Known rows, with every step that occurs
rolomiv-duvu-kesag-fosa-pipeki-vadi: [  1  15  -8 -13  79 -19   4  -8 -37  31  39  -2  -5 -17  15 -25   2  -8
  14  17  -2  -3   2 -35  10   6 -10 -55  15  48  21  -5   7  19  -5  42
   8  44 -13 -21 -10  10 -16]
kamon-kazo: [  4  12  -4   3 -26   5  11   5 -15  12   4   3   4   3   6  -2 -15   6
  12  16   8  -6  -3  -5  19 -14 -11  30  -4 -29   4  -6  -6  -1   5 -13
  -2   2   6   8  -3 -16  -6]
duvu-rolomiv-fosa-kesag: [ 11  16  14  -7   7 -21  31 -20  15   1  16   5   1   0  14  -1   7   0
   2  15  -3  16   5  -4 -22  -6 -19 -28  16  35   5   7 -26 -13 -21  -7
   9 -10   5  -2 -25 -14 -16]
dazoz-pipeki-vadi-zepod: [ 26  -1 -10 -20  47 -14  27   5  -3 -19  26  -3  10  -7  -7 -12  -4 -27
 -27  31  13  24 -10  -4  10   4  -4 -26  14  24  20 -53  -1   4  17   5
   3  23   1  -7  -3  10   4]
dazoz-pipeki: [ -1   0  -5 -10  34  10   6  -3 -10 -16  -8  -4   1  -7  -1 -13 -15 -10
 -19  12  15   5  -1   4  18  -1 -24   0   7  -3  12 -11   4   4   3  -1
  -2  -3   7  -4   4   0   3]
duvu-rolomiv: [ 27   8  17   0  31   7   3  -6  -1   1   4   6   8   7   6  24  -2  -8
  -7  19  -7   6  12  -1  -1  10 -26  13   2   9   4  21  -5 -16  -6  -2
   2 -10   2  31  -6  -7  -7]
kesag-fosa-rolomiv-duvu: [  2  32 -30  -7  25 -34  11  -1 -32   3  20 -10  -5  -4   4 -24  -4   2
  36   2  -1  -5   5 -11   8  42  -6  16  25  47  15   9  23   5   1 -17
   5  19 -12   0  -1   2 -10]
duvu-kazo-kamon-fosa-kesag: [ 23  -1  -3 -25   7 -14  21  -2 -44   9  15   6  21  24   4   5   2  -7
  49  28 -21   9  -7  -4 -20 -16  -9  -8  11 -21  -2 -12  -6  -4 -10 -23
  11 -15   1  22  -8  10 -14]
fosa-rolomiv-duvu-dazoz-pipeki-vadi-zepod: [  4  51  10 -26  53 -28  20  -5 -24 -28  54 -10  16 -14  -5 -33  -2 -15
 -11  44   1  14  16 -12  -3  23  -8  14  27  68  35 -23  13   3  13 -14
   4  31 -20   4  12  12   4]
vadi-zepod: [ 12  -7   5  -3 -15 -17  14   5   1 -19  20  -1   6   7   5  17   5  -6
  -1  -2   8  10  -8  -5  -6  15  -2  -2   8  11   3 -12  -2  -6  10 -12
   5  26 -13  23   0   3  -3]
kesag-fosa: [  4  -2 -21 -14  29 -19  10   2  -8  14   6  -2  -4  -1   2   3  -1   1
  22   3   9  -3   3  -3   6  35 -18  -5  10   8   2 -12  -5   8   3 -14
   1  21  -9   0 -15  -6 -13]
dazoz-pipeki-fosa-rolomiv-duvu-kazo: [ 46  24 -32   1  49  -6  -8  -8 -66  -8  26 -23  11 -12   5 -27 -16 -25
  12   5  -1  -3   1 -20  10 -12 -39  39  27  24  33  22  32   1   2 -24
   6   5   6   2  23  22  -6]
pizov-duvu-kazo-kamon-fosa-pipeki: [-13  -7  18  -5  17  23   0   4 -72  -2  24   4  13  11  18  16 -14  -3
  32  26  -4  -2 -10 -25   7  -7  13 -25  15 -18  13  12 -12 -31  -4   2
   9  17   5  43   8   3   5]
pizov-duvu-kazo-kamon: [-21  18  -7   3 -16  16 -13   6 -61  -1   9  -4  15  26   4  28   1  12
  30  17  -8   6 -10 -13 -12  15  24   2  -3 -23   7  16 -20 -25   7  -3
   2  12  -7  43  10  28  16]
pizov-duvu-dazoz-pipeki-fosa-kamon: [-20 -21  -3 -33  -2  -4 -20  -9 -59 -19  39 -16  10 -38  13   3  -9  -7
 -24  19  10 -16  17 -22  -2  33  -2 -30  14 -12  20  -4  24 -18  -9 -45
   0  27   2  -7  13 -18  22]
pizov-duvu-dazoz-pipeki-vadi: [-28  12  13 -28  35  18  11  -6 -27  -7  15   0  13 -21   2 -16  -8  -3
 -22  58  13   8  10 -11  12   7  27 -31   6  28  19 -30 -23  -3  -2  -4
  -6  19  11 -26  -2  -6  24]
pipeki-vadi: [ 18   3 -11  -7  25  -6   9   2   5  17  17   1   4  -7  -9 -11   5  -8
  -6  22 -13   7   0  -4   1  -8  24 -19  -1  16   5 -31  -3   6   4  13
   0  -3   9 -27  -9  13   3]
kazo-kamon: [-22  21 -15   6   3  -9  -9   5  -9 -11  10   1   2  15  -1  11   8   2
  17   4 -16   2   4   2 -16  24   2  -1  -5 -24   4   4   0  -8   7   5
   2 -11 -16  32  11  21  -4]
pizov-duvu: [-25  -8  -2  -3 -40  15   3   2 -25  -6  -6   1   0  -1  11   3  -3   9
   6  12  11   3 -11 -11   8  12  44 -25   0   7   1   0  -8 -14  -3  -3
  -1  11  12 -12   5 -11  22]
rolomiv-duvu-kazo-kamon-fosa-pipeki-vadi: [  6  24 -13  -3  76  -8  -8   4 -65  23  62  -3   6   6   5 -21 -14 -21
  41  21 -25  -5  -6 -22  -1 -29  19   1  13   7  19  -1   9 -11  -1  27
  13  15   2  16   4  25 -17]
rolomiv-duvu-kesag: [-18  19  -4   1  -3  -5  -1  -9 -38  10   5  -5  -5   8  22  -9   5   1
  17  -2   0   2  -5 -16 -12 -13  -5  -1  -2  18   7  30  27   3  -9  15
   4  11 -12  -7  11  14   0]
kazo-kamon-fosa: [ -9   1 -19 -10  14 -13  14   6 -27  -3  20   6  -1  18  11   7  -2 -10
  37  18 -11   4  -2   1  -8   8   7  -1   5 -25   1  -8  23 -16  -1 -14
   7 -22  -5  21   5   3  -9]
pizov-fosa: [ -3 -20  12  -2   5   3  15  -5   7  10   2   5  -3  -5  10  19 -15   9
   4   2  22   2  13  -9   5  -6 -13 -30  12 -12   6   7  12 -21   0 -17
   2   4  10 -12   2 -10  11]
rolomiv-duvu-kesag-fosa: [-10  19 -26 -14  29 -25  12  -9 -48  22  12  -5  -9   8  25  -8   3   1
  38  -2  10  -1  -3 -17  -6  20 -21  -9   7  27   9  18  19  11  -7   0
   5  29 -20  -5  -5   8 -12]
kebi-fosa-rolomiv-duvu-dazoz: [  2  40  15 -11  22  -9  10 -14 -22   7  49  -3  -3 -19  10 -19  13   2
   7  18 -16  -5  35  -2 -17   6  13  43  24  54  15  20  10   0 -14 -21
   4  -5 -13  31  10   5  -6]
kesag-fosa-kamon: [  2 -16 -26 -29  19 -38  -7   4 -25  16  32 -11   0 -13  -5  10  -6   6
   3 -12  -2 -13   6  -8  -6  53 -18 -19  13  -8   3 -11  18   0   1 -16
   4  23 -14  11 -20  -3  -2]
rolomiv-duvu-dazoz-pipeki: [-50  42   3 -12  38   2 -10 -10 -36 -15  18  -9  -3 -11  12 -31 -11  -5
   1  10  15  -7  14   2   2  -2 -24  33   3  22  17  19   8   3  -5  -7
  -3  24  -8  -3  14  -5  -2]
kazo-kamon-fosa-pipeki-vadi: [  5  -6   0 -10  68  -9   9   5 -16   4  43   9   3  -6   2 -12  -3 -18
  13  36 -24  -1   2 -15   7  -4  21 -51  13  -4  14 -31  10  -9   2  22
   9  -3   2   8   1   4 -12]
dazoz-pipeki-fosa-rolomiv-duvu: [ 17  16 -39   0  31 -16  -1  -8 -41 -26  21 -19  -4 -23  10 -43 -11 -27
   6   4   2  -4   3 -16  16   6 -13  16  25  28  30  11  48   2   0 -26
   5  -1   7 -19  28   5  -4]
pizov-duvu-dazoz: [-44   8  31 -12 -26  16  -4  -5 -24  -6   6   3   9  -6  12   9   3  14
   5  26  10  -3  13  -8  -6  16  28 -11  -1  13   2   9 -19 -14  -6 -17
  -4  23  -3   3   4 -19  17]
duvu-kazo-kamon-fosa-pipeki-vadi: [ 32   3   7 -11  82   1   1   5 -41  22  48   4  18   3  -5   1  -9 -18
  19  37 -26   2  -1 -19   1 -26  -2 -22  14 -11  15 -17 -11 -10   4  21
  10   1   0  28  -5  23 -13]
kamon-fosa: [ 14 -22  -3 -14  10  -6  26   1 -18   6   7   6  -2   2  10  -1 -12 -14
  22  15   4   1  -7   0   7 -15   5  -3   8   0  -3 -14  19  -8  -9 -22
   5 -15  10 -11  -8 -21  -6]
duvu-dazoz-pipeki: [-23  18  25 -20  46  12  -1 -11  -9 -15   3  -1   9 -12   1 -11  -8  -3
 -19  25  15  -1  23   6   2   2 -41  12   5   4  13   1 -11   5   0 -15
  -5  11  -8  14   6  -7  -1]

Rows
[ 13  19   2  -6   0 -30  15  -6 -27  20  56  -6   1  -3  13  21 -18   5
 -12   9   2  -7   8 -13  -9   1 -38  18  12 -22  17  16   0 -38   0 -17
   7  -9  -2  35 -30 -18 -10]
duvu-rolomiv-fosa-kamon-kazo
[ 36 -14  13  -7  63   8  12  -5  12  21  46   5  -8 -36  -1 -20  11 -15
 -34  21 -18   2  12 -12  10 -23  37 -38  18  29  11 -30 -19  13  -8  33
   6  -1  13   4  -8   7  -9]
kebi-fosa-pipeki-vadi
[ 37  -9   8 -17  16 -10  35  -1 -13  -2   9   4   7  -2   3  -8 -12  -7
  18  27  -9   4   2  -4   9  -4  -4  -3  26  19   7 -11  33  -8  -4 -29
   6 -26   4   2  -2 -15  -2]
kamon-fosa-rolomiv
[-12   8 -15  -5 -34 -36   8   0 -25  20  55 -13  -6  -9  10   0 -16  15
  -2  -7   7 -15  -4 -11  -5  -9 -12   6   8 -30  13   1  10 -22   6 -19
   5  -2  -3   4 -20 -12  -3]
rolomiv-fosa-kamon-kazo
[ 13   3 -16 -16  60   1  13   0  -3   0   9  -2   4 -15  -9 -24 -11 -18
 -24  32   4  10  -3  -1  18 -11   3 -17   6  14  15 -39  -1  10   7  13
  -2  -7  14 -30  -6  11   5]
dazoz-pipeki-vadi
[-12  10   1  -8 -24 -30  29 -14  16   0  16  -2  -7  -8   8 -21  10   8
  12   0   3   8  -7  -4 -18 -16   7 -44  14  27   1 -12 -18  -1 -14  -7
   7  -3   4 -37 -20  -9  -9]
rolomiv-fosa-kesag
[  2  36  -2   0  10 -23 -17 -12 -32  -7  45 -12   5 -19  13 -20   9  -7
  24   7 -16 -14  27 -17 -13  20  -6  25  18  36  22  31  33  -2  -7 -38
   5  14 -15  -6  25   0 -11]
pipeki-fosa-rolomiv-duvu-dazoz
[ -7 -24  42   3  28  16   2  -8   7   3   7   9  -1 -23  10  11 -19   8
 -12  -1  20  -8  18 -20  16 -10 -24 -55  20  -7  13  16  -1 -19  -4  10
   5  22   7  10   8 -23   8]
pizov-fosa-pipeki
[-14  37 -30  -2  11 -28  14   4 -48 -15  36  -3  -2  15  13 -19  -5 -10
  52  15 -22  -1  -1  -9  -7  18  19  19  18  13  14  10  51 -18  -2 -18
  11 -24  -8  23  20  10  -7]
kazo-kamon-fosa-rolomiv-duvu
[ 36  20   1 -11  38  -8  16   3 -51   5  26  -1  21  25  -4  15  -7  -7
  39  31 -25   7   4  -8  -9   1 -24  25  23 -13  13   6  16 -20   7 -28
   9 -30 -13  54   5  23  -9]
duvu-kazo-kamon-fosa-rolomiv
[ -4  33 -10   8  -2 -17  -3  -2 -24 -11  16  -9  -2  -3   2 -27  -4   2
  16  -1 -11  -4   3  -9  -1  10  11  22  14  38  13  20  27  -3  -2  -2
   4  -1  -3   0  15   5   2]
fosa-rolomiv-duvu
[ 26 -17 -15 -19 -23 -12  12   3 -31  30  51  -3  -4 -16   7   6  -6   3
 -20   8  -9 -13   9  -9   1  -5  13  23   9 -34   6 -13  13  -7  -1 -23
   4 -11   8  26 -18  -8  -3]
kebi-fosa-kamon-kazo
[-13  13   7   5  -6   1  23 -12 -19  -2  19  -1  -8   4  26  21  -5   3
   2  21  13  16  -2 -12  -6   9  13 -22  11  31  11  21 -23 -43 -11  -6
   4   2   9   6 -15 -12   8]
pizov-duvu-rolomiv-fosa
[ 24 -20 -22 -20   9 -11  12 -13 -10 -19  -4  -4   5 -23   7 -30   1 -23
  -9  14   2   3   1  -8   7 -10 -18 -42  16   1  11 -24   9  18 -13 -25
   5   1  20 -41  12 -14 -10]
dazoz-pipeki-fosa-kesag
[ 39  21  -5  -7  20  -9  16  -2 -65  14  28  -8  11   9   7 -14 -21 -13
  44  14  -7   0  -7 -12   2 -29  -7  47  25  30  13  18  28 -13  -5 -23
   9  -6   4   4   2  10  -8]
kamon-fosa-rolomiv-duvu-kazo
[  8  33   7   2   2 -12   9 -12 -36  -1   8  -6   3   5  13 -14   5   5
  14   9 -10   5   6 -21  -8   1 -16  -2  12  39  18  33  38   2  -5   5
   6  -6 -16   5  16  14   4]
fosa-rolomiv-duvu-kesag
[-45  40   9  -3   7  -6 -19  -8 -23   3  29  -4  -3  -4  12 -17   0   4
  20  -1   1 -12  16  -1 -15   2   3  36  -3  24   5  27   4  -1 -11  -5
   0  26 -14  -1  11  -1  -5]
rolomiv-duvu-dazoz
[  8   0 -30 -29  -6 -35   7   9 -40  29  36  -6   4  -9   1   8 -18  11
  12   5   6 -20   4 -12  14  36 -26  11   8 -36   8 -17  10  -2  11 -31
   2  23  -9  14 -26 -19  -8]
kesag-fosa-kamon-kazo
[ 26 -21 -34  -8 -37 -28 -15   4 -41  18  47 -11   6 -19   7   4 -10  -7
  -3  -2  -8 -24   5 -21   4   3  -8   8   4 -53  10  -8  35  -8   3 -39
   5   7   6  -3  -1 -12  -5]
pipeki-fosa-kamon-kazo
[ -4 -37   7 -18  -6 -17  -2  -3 -12  16  29  -3   1 -15   5  27 -18  16
  -9 -10  11  -9  17 -15  -9  13 -14 -39  14 -30   7   4  30 -27  -2 -22
   5   7   4  -4  -2  -9  23]
pizov-fosa-kamon
[  0  63 -18  11  20 -13 -20   2 -57  -4  32 -14  15  22  -7  -4  -1   5
  43   3 -28   0   4 -10 -20  15  -8  50  10   8  21  37  13 -14   9  -1
   7  -5 -21  52  23  45  -3]
fosa-rolomiv-duvu-kazo-kamon
[-16  20 -27 -22   6 -23 -23  -5 -73   3  65 -19   2 -29  18 -26 -20 -11
  -4   7   8 -31  18 -20   5   1 -36  39   7 -31  28   9  42  -7  -4 -46
   2  28  -3  -9  15 -15  -6]
rolomiv-duvu-dazoz-pipeki-fosa-kamon-kazo
[ 12  22   9   8  34 -13  18 -14   6   5  25  -1  -6   4  15  18   0  -4
  -5   9   3  12   6   0 -13  -3 -30   5  11  23  11  23 -16 -28  -6  -2
   5 -12  -3  18 -20  -2 -14]
duvu-rolomiv-fosa
[ 10   9   2  -8  22 -34   1 -12 -12   8  55  -9  -3  -6  11  27  -4   1
 -18  -5  -8   1  12  -8 -26  19 -32  -9  13   4  12  21   8 -37  -6  -7
   8 -12 -10  25 -25  -1  -1]
duvu-rolomiv-fosa-kamon
[ 11 -26  26  -9  35   7  13  -1 -13  -2  13   9  -2 -15  10 -11 -15 -15
   0   9   4  -9  -1 -10  21 -19  -4 -33  18   3   5  -3  11  -7  -9   6
   8   5   9   7   1 -32 -11]
kamon-fosa-pipeki
[-18   3  21  13  26  -6   3 -10  11  -5  29  -5 -15 -19   9 -12  -2   3
 -12 -12   9  -6  -2 -13   2 -15 -15 -40  16  18  15  15 -17 -13  -5  22
   7  15  -7   1  -6  -7 -11]
rolomiv-fosa-pipeki
[-17  56  -5 -28  73 -22   9 -11 -40 -12  24 -11   3 -16   4 -34 -13  -3
  18  28  15  -6  27  -4  10  48 -48  27  29  51  30  11  15   9   1 -29
   0  29 -22  11   6  -8 -10]
kesag-fosa-rolomiv-duvu-dazoz-pipeki
[  1  10  10   7  53 -14   9  -8  18  12  48  -4 -10 -26   1 -28   0  -4
 -20   9  -2   0  -3 -17   4 -23  12 -56  17  36  20 -19 -21  -6   1  38
   7   9   2 -24 -17   4  -7]
rolomiv-fosa-pipeki-vadi
[ 13 -20 -11 -36  26 -34   4  -5 -38  27  24  -7   6  -3   7  23   3   8
   0  -1  -1  -6   7 -20 -14  43 -41 -42  11  -7   9  -1  27   5   1  -8
   5  19 -26  11 -18   8  -2]
duvu-kesag-fosa-kamon
[-25  54  16 -13  42  -3  -1 -13 -33 -24  20 -10   6 -16   1 -37 -11  -2
  -1  25   6  -4  24  -4   4  13 -28  34  19  43  28  22  17   2  -2 -15
  -1   8 -15  12  23  -2   4]
fosa-rolomiv-duvu-dazoz-pipeki
[-13   8  13 -11 -31  -9  35 -19  -9  -7  11   6   0  -2  25   5   4   8
   7  31   6  18  -5 -15 -16   5  23 -55  17  42   6   7 -34 -28 -22 -13
   8  -1  17 -12 -22 -24   6]
pizov-duvu-rolomiv-fosa-kesag
[  2  -6   8  -8  50  -4  -1   0  -5   5  12   1  -3 -18   4  -6  -6   1
   4  -1   9 -13   7 -14  20  28 -26 -36  19  14   9  -1 -13   7   1  11
   4  36 -10  15  -8 -16 -16]
kesag-fosa-pipeki
[ 12  -9  24 -14  58   0   9 -11 -20  15   4   4   1 -10  13   5   4   2
  -1   9   9  -4   9 -24   9  18 -51 -61  16  16  15  10  -4  12  -1  18
   5  35 -23  21  -9  -7 -16]
duvu-kesag-fosa-pipeki
[-13  18  -4   3  49   0 -15   2 -72   5  46  -4   3  11  16  -8 -17 -12
  47   1 -14 -12  -7 -18  -3 -18  -8  16  13  -7  14  34  10 -19  -5  12
  13  18  -8  41  16  17 -18]
rolomiv-duvu-kazo-kamon-fosa-pipeki
[ -4  -6 -11 -27 -10 -23  26  -1 -17  -9  12  12   6  13   9  -9   7  -7
  44  26 -18   7  -4  -3 -15   3  15 -34   8 -16  -6 -24  14  -2 -14 -23
  10 -23   4   1  -1  -7 -12]
kazo-kamon-fosa-kesag
[ 25  15  14 -15  49  -5   2 -15 -14 -24  21  -9  16 -28   0 -13  -2 -16
 -17  33  -1  -5  33 -10   3  18 -48   3  26  14  29   3  21   5   2 -42
   0  -2 -10   9  22  -4  -5]
duvu-dazoz-pipeki-fosa-rolomiv
[ -7  34  11 -29  52 -10  25 -12 -50 -19  27  -5   5 -12  13 -38 -26 -16
  17  38   8  -4  17  -4  11  -1 -25  32  29  41  24   8  37  -6 -11 -35
   3  -6  -2   0  13 -18  -2]
kamon-fosa-rolomiv-duvu-dazoz-pipeki
[-35  55  -1 -24  55 -16  14  -6 -58 -28  38  -4   5   2  13 -29 -14 -11
  37  42  -7  -2  21  -2  -5  22 -25  32  24  16  28  12  41 -16  -3 -31
   6 -13 -19  32  25   1  -7]
kazo-kamon-fosa-rolomiv-duvu-dazoz-pipeki
[-10  55  -3 -18  38 -31   3  -8 -30   5  34  -7   4  -7   4 -19   0  10
  37  16  -1 -12  28  -9  -5  50 -23  28  24  53  17  20  10   6  -3 -28
   2  32 -29  12   2  -5 -16]
kesag-fosa-rolomiv-duvu-dazoz
